Each row comes from the steps of one walk. Every step used is in the known rows, and no mark comes twice. Write the walk behind each row, first mark first.
(in the rows, 128 means zero)
Known rows:
Z-K-J-T-G: [153, 108, 202, 105, 117, 124, 130,  67, 203, 100, 144, 117, 104, 125, 126,
 108, 108, 120,  97, 116, 123, 190, 150,  71,  98, 133, 149, 128]
S-U: [142, 113, 137, 140, 123, 134, 118, 138, 154, 149, 120,  96, 137, 143,  96,
 160, 178, 141, 104, 130, 134, 163, 139, 155, 119, 124, 140, 186]
Z-U: [152, 131, 164, 151, 138, 104, 124,  77, 121, 155, 142, 122, 137, 177, 137,
 121, 104, 132, 106, 131, 144, 150, 134, 151, 135, 118, 140, 129]
K-J-T-R: [135, 148, 179,  66, 114, 138,  96, 119, 192,  57,  91, 117, 128, 113, 119,
 107, 123, 117, 151, 101, 103, 148, 141,  37,  94, 128, 157, 114]
Z-T-R: [122, 137, 145, 126, 127, 159, 115, 107, 156, 140, 139, 130, 174, 114, 107,
 107, 132, 147, 165,  81, 115, 132, 146,  71, 137, 114, 185, 113]
Y-H-U-T-S-K: [ 80, 102, 122, 181, 218, 119,  93, 134, 209, 212, 144, 146, 130, 114,  77,
 133, 148, 173, 131, 105, 118, 177, 101, 136, 122,  88, 134, 120]
T-Z-U: [146, 149, 175, 162, 136, 117,  76,  99, 155, 135, 150, 102, 141, 167, 102,
 128,  98, 128,  96, 123, 152, 133, 147, 121, 146, 123, 135, 154]
H-U: [134, 113, 158, 144, 150, 105,  94, 125, 129, 184, 111, 116, 142, 123, 101,
 135, 133, 139, 132, 130, 125, 126, 128, 142, 111, 124, 138, 132]
R-T: [137, 129, 133, 131, 109, 146, 181, 125, 128, 129, 136, 102, 144, 114,  80,
 131, 116, 133, 153, 119, 140, 150, 109, 113, 140, 130, 143, 125]
S-U-Z: [154, 154, 131, 138, 139, 149, 106, 110, 166, 144, 104, 129, 152, 141,  90,
 147, 167, 159,  91, 128, 123, 153, 113, 135, 132, 119, 147, 176]
K-J-U-Z: [147, 179, 177,  81, 161, 123,  78,  86, 163,  80,  81, 156,  86, 134, 130,
 109,  93, 141,  83, 141, 119, 163, 110,  96, 101, 146, 159, 131]
Y-H-U: [108, 130, 135, 154, 191,  94, 101, 134, 162, 185, 117, 123,  94, 140, 102,
 145, 145, 152, 126, 108, 129, 173, 126, 163, 123, 101, 115, 134]
R-T-S: [121, 106, 133, 140, 112, 153, 159, 143, 157, 142, 145,  97, 165,  89,  73,
 103, 100, 123, 154, 104, 134, 156, 121,  88, 154, 111, 153, 113]
K-J-U-Z-T: [147, 189, 188,  82, 171, 124,  89,  66, 170,  92,  96, 164, 101, 131, 127,
 103,  92, 157,  90, 128, 115, 174, 111,  82, 111, 139, 182, 126]
U-Z-K: [153, 161, 126, 144, 145, 159, 123,  50, 171, 147, 125, 168, 132, 131, 113,
 109, 107, 156,  70, 117, 119, 135, 101, 117, 143, 136, 132, 118]
J-U-Z-T: [140, 219, 155, 105, 164, 135, 120,  60, 139, 121,  95, 140, 150, 126, 136,
 124, 101, 174,  78, 136, 141, 139, 109, 111, 151, 122, 179, 134]
U-Z-K-J-T-S: [150, 163, 161, 112, 147, 156, 109,  48, 226, 116, 114, 165, 137, 110, 109,
  82,  93, 148,  73, 101, 103, 161, 109,  56, 135, 125, 154, 105]
J-U-Z-T-S: [131, 205, 154, 110, 167, 140, 109,  70, 155, 130, 102, 139, 162, 108, 133,
 105,  91, 168,  78, 124, 137, 141, 117,  94, 159, 110, 185, 126]
S-K-J-U-Z: [120, 130, 148, 124, 172, 141,  88,  88, 207,  94, 112, 146, 101, 130,  99,
 133, 139, 149,  76, 136, 130, 171,  95, 110,  74, 150, 140, 145]
Y-H-U-Z-K: [123, 151, 132, 164, 201, 113,  99,  86, 192, 195, 114, 151,  96, 141,  93,
 132, 132, 171,  91, 102, 123, 179, 109, 155, 133, 105, 118, 127]
Y-H-U-T-S-K-J: [ 84,  94, 141, 168, 225, 114,  76, 130, 226, 196, 139, 160, 107, 117,  71,
 122, 141, 168, 128, 101, 107, 197, 102, 120, 104,  95, 142, 117]
Q-G: [125, 124, 126, 111, 153, 114, 124, 149, 186, 135, 134, 146,  86, 139, 156,
 139, 146, 120, 149, 144, 109, 137, 142, 134, 123,  99, 128, 119]
H-Y: [127, 123, 149, 154, 167, 156,  86,  91, 135, 146, 122, 118, 126, 126, 117,
 116, 149, 142, 157, 133, 118, 126, 114, 114, 122, 115, 125, 140]
J-U-S-K: [103, 134, 128, 121, 158, 149, 111,  99, 174, 131, 106, 129, 119, 126, 138,
 127, 130, 144,  47, 132, 155, 157, 139, 142, 111, 146, 141, 118]
Y-H-U-J-T-G: [118, 140, 170, 134, 190,  91, 108, 135, 159, 128, 108, 120, 119, 137, 118,
 113, 130, 151, 155, 108, 128, 193, 137, 100, 128,  65, 134, 126]
R-T-Z-K-J-U: [152, 139, 182, 132, 119, 152, 127,  87, 188, 112, 131,  83, 108, 123,  53,
 129,  87, 134,  89, 116, 155, 175, 127,  98, 132, 156, 152, 148]

Which walk is each row?
[146, 111, 169, 154, 147, 157,  81, 102, 213, 162, 141, 130, 131, 138,  60,
 146, 152, 164,  84, 125, 116, 176, 123, 112, 117, 138, 168, 181]
S-U-T-Z-K-J
[143, 175, 150,  92, 137, 138, 147, 113, 128,  52,  83, 138, 159, 129, 142,
  88, 112, 144, 153, 113, 120, 142, 119,  60, 144,  96, 149, 104]
U-J-T
[142, 110, 179, 107, 125, 138, 124,  67, 226, 118, 131, 125, 111, 113, 116,
  95, 101, 127,  83,  99, 118, 181, 141,  74, 115, 135, 147, 112]
Z-K-J-T-S
[101, 104, 144, 107, 154, 161, 118,  98, 237, 110, 130, 163, 122, 118, 118,
  98, 143, 135,  84,  96, 116, 181, 134,  76,  93, 143, 144,  91]
U-S-K-J-T
[102, 129, 136, 116, 125, 144, 143, 120, 216, 103, 127,  86, 191,  84, 115,
 122, 145, 132, 123, 106, 135, 139, 127,  64, 133,  96, 140, 123]
J-T-S-K
[133, 162, 189,  96, 166, 127,  66, 104, 170,  95, 104, 147,  95, 127, 111,
 116,  90, 146,  97, 145, 121, 157, 116,  85, 105, 147, 170, 136]
K-J-U-T-Z
[114, 100, 174, 123, 170, 131,  90,  97, 218, 166, 107, 142, 140, 113,  94,
 113, 147, 144,  98, 103, 116, 168, 133,  94,  85, 134, 150, 104]
H-U-S-K-J-T
[113, 133, 136, 152, 205, 101,  95, 135, 149, 157,  99, 148,  96, 148, 104,
 114, 132, 159, 140, 102, 121, 185, 120, 141, 127,  90, 123, 120]
Y-H-U-J
[150, 192, 144, 118, 150, 140, 114,  50, 151, 126,  88, 131, 117, 133, 135,
 128,  96, 160,  38, 145, 148, 137, 111, 139, 138, 142, 145, 137]
J-U-Z-K
[ 98, 100, 138, 107, 142, 177,  96, 109, 244, 104, 119, 155, 134, 110, 108,
  92, 145, 129, 100,  83, 112, 168, 145,  59,  87, 141, 148,  86]
U-S-K-J-T-R
[153, 151, 179, 160, 150, 123,  71,  99, 142, 107, 132, 126, 140, 176, 104,
  97,  84, 136, 111, 116, 143, 146, 142,  99, 151, 110, 145, 139]
T-Z-U-J
[ 96,  82, 144, 134, 156, 139,  78, 132, 221, 121, 134, 121, 124, 100,  98,
 103, 123, 124,  95, 115, 128, 175, 130,  93,  95, 124, 150, 129]
T-S-K-J-U
[127, 168, 177, 127, 134, 141, 117,  73, 217, 105, 133,  92, 178, 139, 112,
 127, 126, 139,  80, 105, 154, 144, 144,  73, 142, 114, 141, 132]
J-T-Z-U-S-K
[124,  96, 171, 169, 176, 129, 100,  73, 188, 173, 171, 164, 157, 148, 102,
  92,  97, 153, 112, 122, 116, 173, 105, 101, 120, 110, 175, 109]
Z-U-T-S-K-J
[107, 116, 159, 138, 173, 146,  73, 103, 216, 103, 133, 135, 108, 125,  81,
 140, 135, 152,  87, 138, 133, 166, 102,  99,  79, 151, 150, 152]
S-K-J-U-T-Z
[141, 132, 214,  72, 121, 107, 117, 118, 177,  55, 126, 113, 120, 115, 136,
 108, 114, 109, 146, 128, 114, 176, 146,  35,  95, 111, 160, 131]
K-J-T-G
[150, 159, 141, 138, 138, 168, 100,  97, 187, 152, 111, 130, 182, 133,  78,
 135, 169, 172, 113,  98, 113, 157, 125,  98, 137, 109, 184, 170]
S-U-Z-T-R
[ 93, 122, 153, 131, 206, 113,  96, 110, 240, 163, 112, 144,  94, 129,  97,
 125, 155, 157,  99,  86, 121, 209, 131, 117,  99, 108, 126, 110]
Y-H-U-S-K-J-T
[128, 141, 176,  78, 156, 127,  82, 101, 174,  98,  91, 156,  74, 134, 143,
  94,  94, 128,  72, 127, 123, 182, 145, 102,  97, 154, 159, 108]
K-J-U-S
[144, 112, 137, 158, 117, 173, 151, 104, 202, 170, 137,  99, 171, 102,  44,
 114, 121, 147, 105,  98, 133, 183, 115, 101, 155, 114, 163, 142]
R-T-S-U-Z-K
[124, 156, 162, 151, 192, 111,  94, 101, 199, 144, 101, 120, 107, 144,  89,
 118, 125, 164, 112,  89, 133, 188, 131, 115, 139,  91, 123, 130]
Y-H-U-J-T-Z-K
[115, 119, 166, 121, 145, 142,  97, 107, 239,  74, 133, 110, 126, 119,  83,
 139, 154, 133, 109, 114, 129, 165, 115,  69,  82, 138, 133, 150]
S-K-J-T-Z
[145, 139, 161, 159, 158, 120, 130,  66, 122, 175, 155, 157, 159, 166, 128,
 115,  98, 159, 118, 139, 129, 141, 104, 133, 142, 113, 163, 111]
Z-U-T
[157, 149, 175, 158, 128, 143, 134, 101, 139, 111, 137,  99, 155, 151,  62,
 105,  81, 139, 138, 109, 151, 164, 119,  90, 160, 117, 155, 132]
R-T-Z-U-J
[110,  75, 140, 148, 129, 160, 144, 134, 208, 130, 154, 108, 147,  91,  48,
 105, 117, 126, 145,  99, 128, 185, 109,  77, 115, 123, 154, 119]
R-T-S-K-J
[116, 159, 148, 131, 196, 100, 113, 124, 163, 136,  88, 131, 115, 140, 111,
 118, 135, 162, 144,  99, 125, 182, 121, 118, 134,  81, 128, 119]
Y-H-U-J-T
[138, 113, 190, 157, 177, 127,  58,  87, 187, 196, 133, 150, 135, 119,  64,
 119, 108, 162, 113, 125, 107, 141, 113,  99, 109, 139, 165, 128]
H-U-T-Z-K-J
[137, 175, 188,  86, 172, 130,  76,  78, 190, 102, 101, 162, 115, 115, 122,
  85,  83, 150,  87, 118, 111, 178, 117,  65, 120, 127, 191, 118]
K-J-U-Z-T-S
[132, 152, 179,  87, 166, 123,  91,  99, 154, 103, 102, 159,  92, 126, 129,
 113,  95, 148, 103, 149, 116, 162, 108,  96,  97, 147, 169, 122]
K-J-U-T
[169, 140, 189, 121, 127, 143, 108,  73, 216, 120, 119, 115, 143, 137,  92,
 133, 153, 150,  73, 124, 122, 196, 132,  87, 114, 116, 164, 183]
S-U-Z-K-J-T-G
